Each row was made from one path, in order. Every step used is in the known rows, and no mark comes twice. Write each row's path.
Known rows:
K, J, B, T: | -357 |   98 | -240 |  203 | -130 |  265 |  354 | -114 |  -38 |   70 | -133 |  381 |  -54 |  299 | -318 |   38 |  153 |   49 | -383 | -224 | -234 |
K, J: | -148 | -165 | -153 |  234 |   -1 | -118 |    6 |   58 |   15 |   89 | -170 |  146 |   48 |  288 | -238 |   44 |  -90 |  146 |   -5 |  -99 |   -5 |
V, J, K, Q, B, T: | -163 |  285 |  125 | -280 |  208 |   71 |  590 |  298 | -308 |  314 | -263 |   -5 | -138 |   62 |  115 |   30 |  443 |  -16 | -270 |  387 | -269 |
B, W, V, J, K, Q: |  -39 |  181 |  159 |  431 |  376 | -552 |  483 |  616 | -149 |  356 | -370 |   52 |  106 |  221 |   81 |  320 |  311 |   48 |  266 |  270 |  -86 |
W, K, J, V: | -382 | -286 |   26 |  203 | -136 | -204 | -228 |  -82 | -256 |  210 | -368 |  264 |   69 |  552 | -155 |   65 | -132 |    4 |  354 |  -15 |   75 |
W, K, Q, B: |  -57 |   79 |  321 | -330 | -232 |   23 |  153 |  219 | -430 |  338 | -203 | -320 |  151 |  -21 |   80 |  256 |  122 |  114 |  129 |  452 |  -90 |
W, K: |  -75 |  -58 |  199 |  -46 | -242 |  -99 |   13 |  -60 | -269 |   87 | -156 | -239 |   -2 |    7 |  114 |  170 |  -74 |  -46 |  170 |  123 |   11 |
Q, K, W, V: | -196 |  109 |  215 |  180 |  305 | -173 |  -10 |   96 |   50 |   53 | -217 | -256 |   -1 | -294 | -214 |  460 |  -39 |   37 |   37 |   44 |   61 |
J, K, W: |  -72 |  246 |  104 |  404 |  135 | -318 |  168 |   83 |  175 |   84 | -118 | -222 | -272 | -292 |  242 |  218 |  226 | -136 |  223 |   19 | -118 |
B, Q, K, W: | -259 |  229 |  139 | -202 |  466 |  -65 |   88 |   97 |  208 |  122 |    8 | -612 |  -39 | -395 | -281 |  270 |  -16 | -159 | -176 |   -7 |   47 |
Q, V, J, K: |  -68 |   88 |  299 |  -21 |  250 | -148 |  363 |   14 |  -78 |  187 | -190 |  241 | -406 |  127 |  248 |  -73 | -127 | -126 |  198 |  411 |   -8 |
K, W, V, J, B: | -415 |  196 |  106 |   48 |  457 |  117 |  413 |  152 |  277 |  103 | -112 |  205 |  -13 |   -7 |  -52 |  493 |   44 |  294 |  367 |  265 |  -10 |
K, Q: |   26 |   60 |  -19 |    4 |   55 | -129 |  -16 |  158 | -110 |  178 |   28 |   80 |   94 |   57 |  -23 |  184 |   71 |  140 |  -33 |   57 |  -57 |
B, Q, K: | -159 |  101 |  202 | -252 |  188 |   56 |   76 |   89 |   93 |   86 |  -50 | -472 |   74 | -269 | -367 |   59 | -104 | -220 | -382 |  -11 |  141 |
Q, V, J, B, T: | -301 |  262 |   35 | -371 |  267 |  452 |  567 | -199 | -173 |  128 |   34 |  535 | -310 |  283 |   25 | -118 |  -12 |   -5 | -179 |  264 | -172 |
Q, V, J: |  -91 |  -28 |  134 | -363 |  400 |   74 |  222 |  -47 | -134 |  157 |  -23 |  284 | -207 |  292 |  130 |  -80 | -259 |   78 |  200 |  375 |    6 |
W, K, Q, V, J, B, T: | -327 |  270 |  204 | -430 |   98 |  225 |  585 |  -97 | -547 |  390 | -107 |  387 | -231 |  317 |  105 |  209 |    8 |   86 |  -62 |  442 | -216 |
Q, K, W, V, J, B, T: | -531 |  377 |  180 |  -42 |  528 |  254 |  492 |   -5 |   -8 |   54 | -178 |   85 | -129 | -150 | -272 |  493 |  153 |   48 | -191 |   94 | -139 |
B, W, V, J: |  -92 |    1 |    1 |   78 |  463 | -187 |  356 |  371 | -111 |  122 | -215 |    9 |  202 |  336 |  -42 |  141 |   85 |  103 |  274 |  179 |  -14 |
W, K, Q: |  -32 |    5 |  187 |  -47 | -174 | -224 |    8 |   94 | -358 |  279 | -143 | -139 |  108 |   47 |   90 |  359 |    8 |   97 |  128 |  199 |  -24 |
K, J, B: | -301 |   34 |  -18 |  329 | -130 |  120 |  196 |   15 |  170 |   96 | -101 |  336 |   23 |  204 | -296 |  156 |   -4 |  156 |   26 |  -78 |  -75 |
V, J, B, T: | -336 |  260 |  -61 | -229 |  226 |  415 |  499 | -107 |  -69 |    3 |   14 |  307 | -119 |  142 |  -57 |   49 |  200 |   19 | -218 |   83 | -184 |
V, J, K: | -110 |   83 |  223 |  161 |  204 | -175 |  310 |  107 |   46 |   87 | -175 |   37 | -202 |   -6 |  197 |   66 |   92 |  -87 |  162 |  236 |  -20 |

Write each row's path:
| -143 |  -27 |  289 | -416 |  207 | -159 |  240 |   62 | -499 |  422 | -153 |  156 | -125 |  324 |  199 |  255 | -245 |  170 |  300 |  565 |  -32 | : W, K, Q, V, J
| -173 |   77 |  205 | -325 |  346 |  -93 |  490 |  139 |  114 |  274 | -186 |  -63 | -322 |  116 |   93 | -153 | -153 | -223 |  -34 |  438 |   83 | : B, Q, V, J, K
| -134 |   -2 |  -84 |  116 |  210 | -170 |   50 |  151 |  141 |   59 | -179 |  -79 |   26 |  -61 |    5 |  324 |   13 |  158 |  196 |   72 |    9 | : K, W, V
| -315 |  -75 |  142 |  103 |   -9 | -121 |   64 |  230 | -438 |  364 | -442 |  -60 |  220 |  615 | -134 |  -96 |  178 |  -78 |  494 |  144 | -113 | : Q, B, W, K, J, V
| -198 |  212 |  120 |  212 |  501 | -306 |  339 |  136 |  160 |  123 | -144 | -107 | -319 | -144 |  269 |  284 |  166 |  -21 |  370 |  212 |  -90 | : V, J, K, W
| -131 |  -84 |   16 |  368 |  -85 | -400 |  182 |  171 | -366 |  265 | -301 | -247 |  146 |  392 | -104 |  148 |   39 |   -7 |  320 |  -69 | -123 | : B, W, K, J
|   21 |    2 |  261 | -205 | -137 | -203 |   88 |   15 | -479 |  380 | -126 |   69 | -102 |  195 |  158 |  188 | -188 |   67 |  156 |  376 |  -49 | : W, K, Q, V
|  -60 |  -28 |  -17 | -467 |  118 |  104 |  192 |   33 |   95 |  191 |    1 |  -74 |  -95 |  118 |  -71 | -230 | -257 | -120 | -183 |  226 |   73 | : B, Q, V
| -293 | -120 |  -25 |  382 |   28 | -406 |  -74 |   94 | -370 |  274 | -371 |  130 |  195 |  657 | -143 |  -11 |   78 | -104 |  499 |  -95 |  -42 | : B, W, K, J, V
| -106 |   20 |  175 |  218 |  193 | -367 |  336 |  405 |   -9 |  264 | -382 |  183 |    3 |  122 |   55 |  368 |  108 |  155 |  110 |  378 |   27 | : W, V, J, K, Q
| -281 |  208 |  149 | -266 |  622 | -214 |  504 |  157 |  245 |  336 | -139 | -209 | -428 |  -55 |  183 |   41 |  -94 | -171 |  173 |  453 |  -11 | : B, Q, V, J, K, W
| -213 |  -64 |  149 |  273 |  103 | -136 |  -50 |    7 |  -74 |   76 | -198 |  -51 |   34 |   36 | -431 |  188 | -139 |    4 | -172 | -170 |   12 | : Q, K, J
|   73 |   56 |   53 | -169 |  107 |  -87 |   63 |   72 | -229 |  295 |   24 |  291 |  -97 |  177 |   64 |   19 | -124 |  102 |   -7 |  239 |  -60 | : K, Q, V
| -209 | -235 |   32 |  189 | -231 | -210 |   21 |  -29 | -238 |  174 | -318 |  -83 |   43 |  295 | -121 |  226 | -144 |   92 |  158 |   30 |  -20 | : W, K, J
|  -94 |  119 |  110 |  483 |   53 | -361 |  172 |  210 |  189 |   87 | -334 | -132 | -164 | -185 |  124 |  336 |  162 |  -47 |  211 |  106 |   -5 | : J, K, W, V
| -195 |  331 |  117 |  101 |  421 |  107 |  516 |  210 |   10 |  109 |   80 |  118 |   62 |  161 |  -20 |  147 |  243 |   29 |  314 |  105 | -163 | : V, J, B, W
| -304 |  166 |  250 |  645 |   96 |  -90 |  339 |  275 |  -13 |  165 | -330 |   72 |  244 |  134 | -563 |  356 |   70 |   21 |   -4 | -130 |  -72 | : Q, K, J, B, W, V
| -164 | -157 |   28 | -129 |  286 |  -32 |  194 |  173 |    7 |   45 | -238 |  153 |   78 |  222 |  -54 |  176 | -133 |  201 |  131 |  282 |  104 | : W, V, J
| -550 |  419 |  297 | -291 |  716 |  215 |  450 |  136 |  346 |  166 |   62 | -335 |  -86 | -366 | -318 |  463 |    4 |  -48 |  -45 |  193 |   24 | : V, J, B, Q, K, W
| -201 |  290 |  436 | -118 |  231 |   18 |  584 |   36 | -370 |  324 |  -81 |   80 | -125 |  290 |  187 |  146 |  -40 |  -65 |  515 |  408 | -140 | : Q, V, J, B, W, K
| -144 |  -48 |  220 |  218 |  142 | -235 |  322 |  227 |   84 |   73 | -415 |  113 |  -88 |   64 |   99 |  194 |   14 |    9 |  152 |  314 |   97 | : W, V, J, K
| -204 |  281 |  -84 |  -46 | -151 |  382 |  337 | -157 |  -55 |  -39 |   35 |  228 |  -88 |   25 |  -89 |  -23 |  257 |  -86 | -358 | -122 | -175 | : J, B, T
| -352 |   28 |  -16 | -138 |   34 |  246 |  400 |   26 |  241 |  295 | -102 |  233 |  -72 |  317 | -364 |  -83 | -256 |   24 | -183 |  142 |   21 | : K, J, B, Q, V
| -283 |  -44 |  -56 |  -71 |  562 | -142 |  206 |  208 |  131 |   95 | -191 |   33 |   -5 |   87 |   22 |  373 |  -53 |  264 |  356 |  287 |   25 | : K, W, V, J
| -274 |  220 |  427 | -311 |   96 |   93 |  426 |    2 | -359 |  420 |  -79 |  346 | -120 |  238 |  120 |  374 | -155 |  190 |  330 |  601 |  -67 | : W, K, Q, V, J, B
|  -29 |  380 |  371 |   72 |  -71 | -128 |  417 |  150 | -451 |  458 |  -44 |  100 |   -8 |  213 |  119 |  247 |   99 |  -30 |  345 |  311 | -212 | : J, B, W, K, Q, V
|  -53 |  374 |  113 |  298 |   55 |   65 |  356 |  128 |   26 |   86 |   92 |   27 |   73 |   28 |  -53 |   46 |  303 |  -87 |  164 |  -72 | -169 | : J, B, W
|   58 |  253 |  278 |  322 |  -54 | -311 |  465 |  671 | -183 |  385 | -426 | -244 |  187 |   16 |   33 |  141 |  459 |  -36 |  108 |  329 | -176 | : J, K, Q, B, W, V
